Known rows, with every way that one mark hangs from another
z268{z886{z160{z64{z441} z802}}}: -0.80 1.08 0.37 0.54 1.35 -0.38 1.13 -1.11 -0.48 1.59 -1.85 -2.06 0.86
 0.47 -1.71 2.27 -0.63 0.33 0.33 0.78 2.25 -0.42 -1.31 -0.85
z268{z886{z441{z284}}}: 0.61 -2.34 0.62 -1.04 -1.38 -0.85 1.97 -0.15 -0.42 0.62 3.23 -0.74 1.59
 0.46 0.09 -0.15 1.17 1.11 3.10 -2.92 0.29 1.19 1.99 0.60
z284{z441 z886{z160{z64 z268 z802}}}: -1.37 -0.74 -0.04 0.44 0.56 0.73 -1.26 1.60 1.26 0.60 -1.43 0.58 -0.41
 -0.39 -3.39 1.87 4.57 -1.38 0.98 -0.86 -3.00 0.42 -0.86 -0.32
z160{z64 z268{z886}}: -0.35 -1.98 0.42 -2.43 -0.60 -1.82 1.81 -2.86 0.71 1.28 2.89 0.85 -0.32
 -1.84 -3.12 -3.03 -2.19 2.04 -1.96 -0.42 -2.26 -0.74 -0.55 -0.22
z886{z160 z268}: -0.67 2.52 -0.75 1.03 -0.53 0.26 -2.36 1.24 -0.71 -0.86 -2.65 -0.97 3.03
 0.16 3.51 -1.08 -3.17 -0.81 -1.53 3.40 1.25 -0.51 -1.32 0.62
z64{z160{z268 z802} z284{z886} z441}: -0.11 -0.90 -2.56 0.46 0.09 1.36 -1.35 2.16 1.52 0.01 0.22 0.77 -2.23
 0.91 0.08 3.17 2.78 -2.07 2.78 1.75 -0.47 -0.37 1.28 1.51
z802{z160{z64 z268}}: 0.05 1.18 1.36 -0.90 0.57 -0.22 -0.98 -2.08 0.14 0.36 0.56 0.71 -2.08
 -3.18 -0.44 -2.60 -2.54 -0.57 -3.19 -0.77 -1.12 -1.64 -1.97 -0.06
z802{z160{z64{z284 z441 z886} z268}}: 0.47 -0.79 -0.32 -1.39 1.44 -1.12 1.55 -2.92 1.48 0.13 -0.19 2.48 -4.15
 -1.47 -2.96 -2.31 -1.06 0.77 -3.67 -1.32 -0.20 -0.11 0.35 -0.93
z802{z160{z64}}: 0.19 1.56 1.77 -0.46 1.03 0.27 -0.93 -2.74 -1.20 0.97 -2.48 -1.03 -1.70
 -2.23 1.59 -1.18 -4.16 -0.66 -2.36 -0.56 0.99 -0.97 -1.35 -0.99
z802{z160{z64{z284} z268{z886{z441}}}}: 1.07 -2.05 -0.75 -1.99 0.63 -1.88 1.92 -3.65 1.39 1.13 3.91 2.51 -2.93
 -2.75 -4.54 -2.54 -1.45 1.73 -3.30 -1.44 -0.19 -1.22 -0.64 -0.24
z160{z64{z441{z284} z886} z268 z802}: 0.07 0.06 2.17 -0.08 -0.55 -0.06 2.05 -0.05 0.09 -0.65 2.93 0.93 -2.26
 0.20 -2.55 -1.02 2.22 2.01 0.38 -1.30 -1.28 1.26 0.54 -0.76
z441{z284{z886{z160 z268}}}: 0.75 0.31 -1.28 1.13 -0.76 0.44 -4.14 1.32 1.54 -1.37 -1.60 -0.93 3.55
 1.11 2.12 -2.01 1.70 1.15 -0.38 0.37 -0.19 2.84 0.94 -0.06
z886{z268 z441{z284}}: 0.27 -0.94 0.62 0.76 -2.84 0.31 -0.02 1.01 -2.16 -1.53 3.52 0.73 1.97
 0.11 3.18 -2.26 -0.66 1.14 1.86 -0.78 1.24 0.82 1.24 1.33
z886{z160{z64{z441{z284}} z268 z802}}: -0.34 1.68 2.20 1.97 0.32 0.01 -0.18 0.88 -0.34 -1.47 0.50 -0.81 0.54
 0.27 0.01 -0.64 1.30 -0.11 1.20 0.34 1.61 0.28 -1.32 -0.15
z886{z160{z802} z268 z441}: -0.49 2.60 -0.43 2.39 -0.86 1.20 -0.63 2.52 -2.21 -0.52 0.41 -0.35 1.99
 0.11 1.61 2.25 -1.12 -1.17 0.63 2.31 2.18 -1.58 -2.12 1.26
z160{z64 z268{z886{z441{z284}}} z802}: 0.65 -1.39 1.60 -0.76 -1.47 -0.89 2.60 -1.09 0.01 0.64 7.25 0.95 -0.81
 -1.13 -4.31 -0.98 1.57 2.97 0.75 -1.18 -1.39 -0.14 -0.64 0.04
z64{z160{z268 z802} z441 z886}: -1.29 1.80 -0.80 -0.49 0.73 1.29 0.71 2.56 -0.55 0.06 -0.09 0.54 -0.67
 1.39 1.09 4.11 2.82 -3.11 0.90 -0.17 -2.62 -2.40 0.07 1.33
z441{z284{z886{z160{z64 z268 z802}}}}: 1.10 0.03 0.49 1.04 0.05 0.18 -2.46 0.67 1.98 -0.82 0.27 -0.88 1.09 0.37
 -1.07 -1.21 2.96 1.35 0.02 -0.49 -1.33 2.26 -0.14 -0.87
z802{z160{z64{z441} z268}}: -0.66 0.69 1.35 -0.10 0.83 -0.01 -0.25 -1.82 -0.50 0.13 -0.07 1.10 -2.29
 -2.75 -0.62 -1.84 -1.30 -1.16 -1.67 -2.07 0.49 -1.59 -1.51 0.42
z441{z284{z886{z160{z64}}}}: 1.02 -1.61 0.23 0.58 0.77 -0.22 -2.17 -1.06 0.99 -0.66 -3.21 -1.72 2.58
 1.40 1.34 -1.85 0.93 1.50 -0.24 -2.07 0.15 2.79 1.23 -1.60
z64{z160{z802} z284{z886}}: 0.95 0.09 -2.07 -0.19 0.14 1.58 -2.26 1.12 1.07 0.87 -2.12 -1.45 -1.58
 1.35 2.27 3.64 -0.33 -1.29 1.71 3.46 -0.34 0.18 1.32 0.05
z886{z160}: -0.40 1.72 0.71 0.76 0.57 0.08 -1.06 1.29 -0.49 -0.16 -4.51 -2.59 2.10
 0.57 3.83 0.66 -2.48 -2.46 1.08 1.19 1.43 -0.26 -0.42 0.09

Rows
-0.19 2.09 0.77 -0.98 -1.85 0.13 0.22 2.05 1.69 1.47 4.83 -0.64 -1.58
 -1.80 -2.89 1.14 0.95 0.01 1.87 2.64 -2.53 -0.45 -1.11 1.28 -> z160{z268{z886} z802}
-0.06 1.56 0.50 -0.21 1.08 -0.58 0.53 -1.38 0.07 1.74 -1.27 -2.38 1.00
 0.12 -1.56 1.51 -1.76 0.85 -0.98 2.02 0.87 -0.47 -1.74 -1.34 -> z268{z886{z160{z64 z802}}}
0.96 -0.44 -0.08 0.86 0.07 0.31 -3.08 1.27 1.72 -0.83 -3.14 -2.17 2.74
 1.51 2.41 -0.61 2.34 0.04 1.65 -1.53 -0.15 3.07 1.67 -0.48 -> z441{z284{z886{z160}}}
0.26 1.77 -0.23 -1.34 1.03 -0.04 -0.79 -3.19 -0.53 0.71 -1.81 0.99 -1.19
 -1.60 -0.34 -2.10 -3.51 1.32 -6.24 -0.18 -0.96 -0.79 -1.30 -1.44 -> z802{z160{z64{z886{z268}}}}
0.86 0.25 0.28 -1.10 -0.50 -0.68 -0.44 0.07 1.54 0.16 5.24 1.09 -0.22
 -2.20 -1.96 -1.39 3.08 -0.19 -0.33 -3.04 -1.58 -0.42 -0.37 1.31 -> z802{z160{z268{z886{z441{z284}}}}}
-0.24 -1.24 -1.01 -0.37 0.70 -1.04 1.77 -0.07 -0.44 1.22 -0.91 -1.03
 2.78 0.66 -0.44 1.92 -0.07 -0.79 1.13 -1.99 0.95 -0.93 -0.04 0.54 -> z268{z886{z160 z441}}
1.02 -1.17 -0.59 -0.54 -0.87 -0.32 3.31 -2.10 -1.25 0.52 1.74 1.85 -2.99
 0.25 -2.57 -0.40 -3.55 3.81 -2.28 2.21 0.84 0.40 0.48 -1.55 -> z160{z64{z284 z886{z268 z441}} z802}
-1.04 -1.38 -0.26 -0.76 0.10 -0.33 2.02 -2.67 -1.98 0.17 -2.18 1.31
 -0.27 0.50 -0.18 -1.73 -3.10 2.08 -2.75 -0.94 0.56 0.21 0.76 -1.02 -> z160{z64{z441 z886{z268}}}
0.80 -2.09 0.83 -0.96 -0.66 -0.35 2.55 0.42 -0.86 -0.35 0.35 0.08 0.67
 1.60 1.32 -0.02 1.22 0.63 1.77 -4.22 -1.00 1.53 2.86 -0.29 -> z64{z886{z441{z284}}}
0.09 -3.63 -1.64 0.07 -0.43 -0.29 0.34 -3.03 -0.09 0.19 -2.08 1.41 -1.80
 0.04 -1.08 -2.47 -3.21 2.90 -0.81 0.65 2.44 1.95 1.93 -0.82 -> z160{z64{z284{z886{z268}} z441}}
-0.11 0.28 0.40 -0.63 -1.78 0.02 1.96 1.98 0.56 1.46 6.10 0.48 -1.35
 -1.62 -3.60 2.06 1.84 -0.15 2.86 0.16 -1.91 -1.24 -0.86 1.85 -> z160{z268{z886{z441}} z802}
0.34 0.80 0.45 -1.93 1.32 -0.70 0.19 -2.50 0.98 0.66 -0.13 1.60 -2.32
 -2.29 -2.20 -2.29 -1.40 0.29 -5.24 -1.84 -2.86 -1.33 -1.28 -0.98 -> z802{z160{z64{z886} z268}}
-1.29 1.20 -1.71 0.65 0.84 0.01 0.09 0.99 -0.55 -0.64 -4.30 0.39 2.04
 1.73 1.23 0.50 -0.20 -0.65 -1.63 0.08 1.07 0.09 0.39 0.14 -> z64{z441 z886{z160 z268}}
-0.17 -1.29 0.43 0.90 1.46 -1.01 1.41 -2.06 -0.84 -0.47 -4.98 -1.11
 -0.04 1.12 1.69 -0.97 -3.92 -0.05 0.24 0.85 4.58 0.49 0.64 -1.24 -> z886{z160{z64{z284 z441}}}
-0.62 0.08 -2.55 -0.25 -1.11 1.97 -2.72 2.43 0.48 0.16 -0.11 0.74 -1.13
 0.96 1.41 3.26 2.24 -1.45 1.65 4.35 -1.59 0.15 1.26 0.72 -> z64{z160{z802} z284{z441 z886{z268}}}
1.48 -1.02 -0.53 -0.79 1.28 -0.10 -1.35 -3.48 1.37 1.21 -2.82 -0.02
 -3.21 -1.67 -0.94 -1.52 -3.03 1.08 -2.78 -0.22 0.90 1.07 0.34 -1.71 -> z802{z160{z64{z284{z886}}}}
-0.54 -0.19 -1.94 -1.08 -0.20 -0.81 0.66 1.13 1.33 -0.92 -2.46 1.53
 -0.06 1.52 0.02 -0.61 0.31 0.16 -1.49 3.16 -0.65 1.57 1.86 -0.80 -> z64{z284{z441} z886{z160 z268}}
-0.07 1.57 -0.48 2.67 -0.66 1.62 -3.14 2.70 0.42 -1.14 -1.29 -1.15 1.76
 1.34 1.21 0.97 3.66 -0.10 2.64 0.48 1.96 2.66 0.71 0.63 -> z64{z441{z284{z886{z160{z802} z268}}}}
0.53 -1.37 -0.20 -0.09 0.14 -1.22 1.16 0.18 0.08 0.02 0.86 -1.30 3.67
 1.44 0.37 0.48 1.99 0.41 1.82 -2.58 1.12 0.70 0.92 0.24 -> z268{z886{z160 z441{z284}}}
-0.47 0.56 1.31 0.35 0.00 -0.47 0.83 0.78 0.71 -0.53 0.40 0.29 -1.95
 -0.48 -1.65 -0.22 -0.07 -0.56 0.69 3.34 0.21 -0.02 -0.98 -0.65 -> z886{z160{z64{z284{z441}} z268 z802}}
-0.61 2.49 1.72 1.49 -0.42 2.17 -1.46 2.72 -2.24 -0.99 -0.28 -2.54 1.12
 2.05 6.12 3.41 2.07 -2.94 4.92 0.64 1.78 -0.38 0.93 1.16 -> z64{z160{z802} z441{z284}}
0.18 -1.92 -1.13 1.20 1.05 0.33 0.04 0.14 0.39 0.63 -0.48 0.83 0.31
 -0.28 -3.49 1.73 2.09 0.01 -0.27 -2.66 -1.03 -0.80 -1.33 -0.04 -> z284{z886{z160{z64 z268 z802} z441}}
0.64 -1.04 0.30 1.08 0.37 -0.86 2.44 -0.32 -0.43 -0.47 1.74 1.01 -1.26
 -0.30 -2.14 0.05 -1.42 0.33 0.16 0.83 1.73 -1.23 -1.33 -0.19 -> z886{z160{z64{z284} z268 z802} z441}
-0.68 0.39 -1.17 1.40 -0.48 0.17 -0.24 1.14 -2.21 -0.87 -1.07 0.41 3.26
 0.34 2.60 0.03 -1.99 -0.99 -0.39 0.29 2.00 -1.56 -1.05 1.23 -> z886{z160 z268 z441}
0.54 -2.12 1.69 1.13 0.78 -0.87 1.44 -1.45 -2.27 -1.31 -1.32 -0.82 3.14
 1.40 2.50 -1.43 -0.87 0.54 0.65 -3.60 2.62 0.21 0.35 -0.95 -> z886{z160{z64} z441{z284}}
-0.89 -0.09 0.60 0.14 -0.54 0.61 -1.11 1.98 -0.99 -1.99 1.24 -0.01 2.03
 1.29 5.06 -0.25 2.51 -2.65 2.96 -1.52 -0.42 -0.89 1.37 2.01 -> z64{z160{z268} z441{z284}}
-0.67 2.90 0.46 -0.23 -0.71 1.53 -1.65 2.79 -0.82 -0.04 1.50 -0.97 0.04
 -0.32 3.43 2.61 -0.15 -3.25 1.53 2.80 -2.37 -2.94 -1.38 1.73 -> z64{z160{z268 z802}}
-0.66 0.25 -0.96 -2.14 -0.34 0.48 1.23 2.71 1.20 -0.18 1.57 1.67 -2.84
 1.23 -0.15 3.00 3.27 -2.20 1.07 2.74 -4.24 -0.87 1.54 0.40 -> z64{z160{z268 z802} z284{z441} z886}
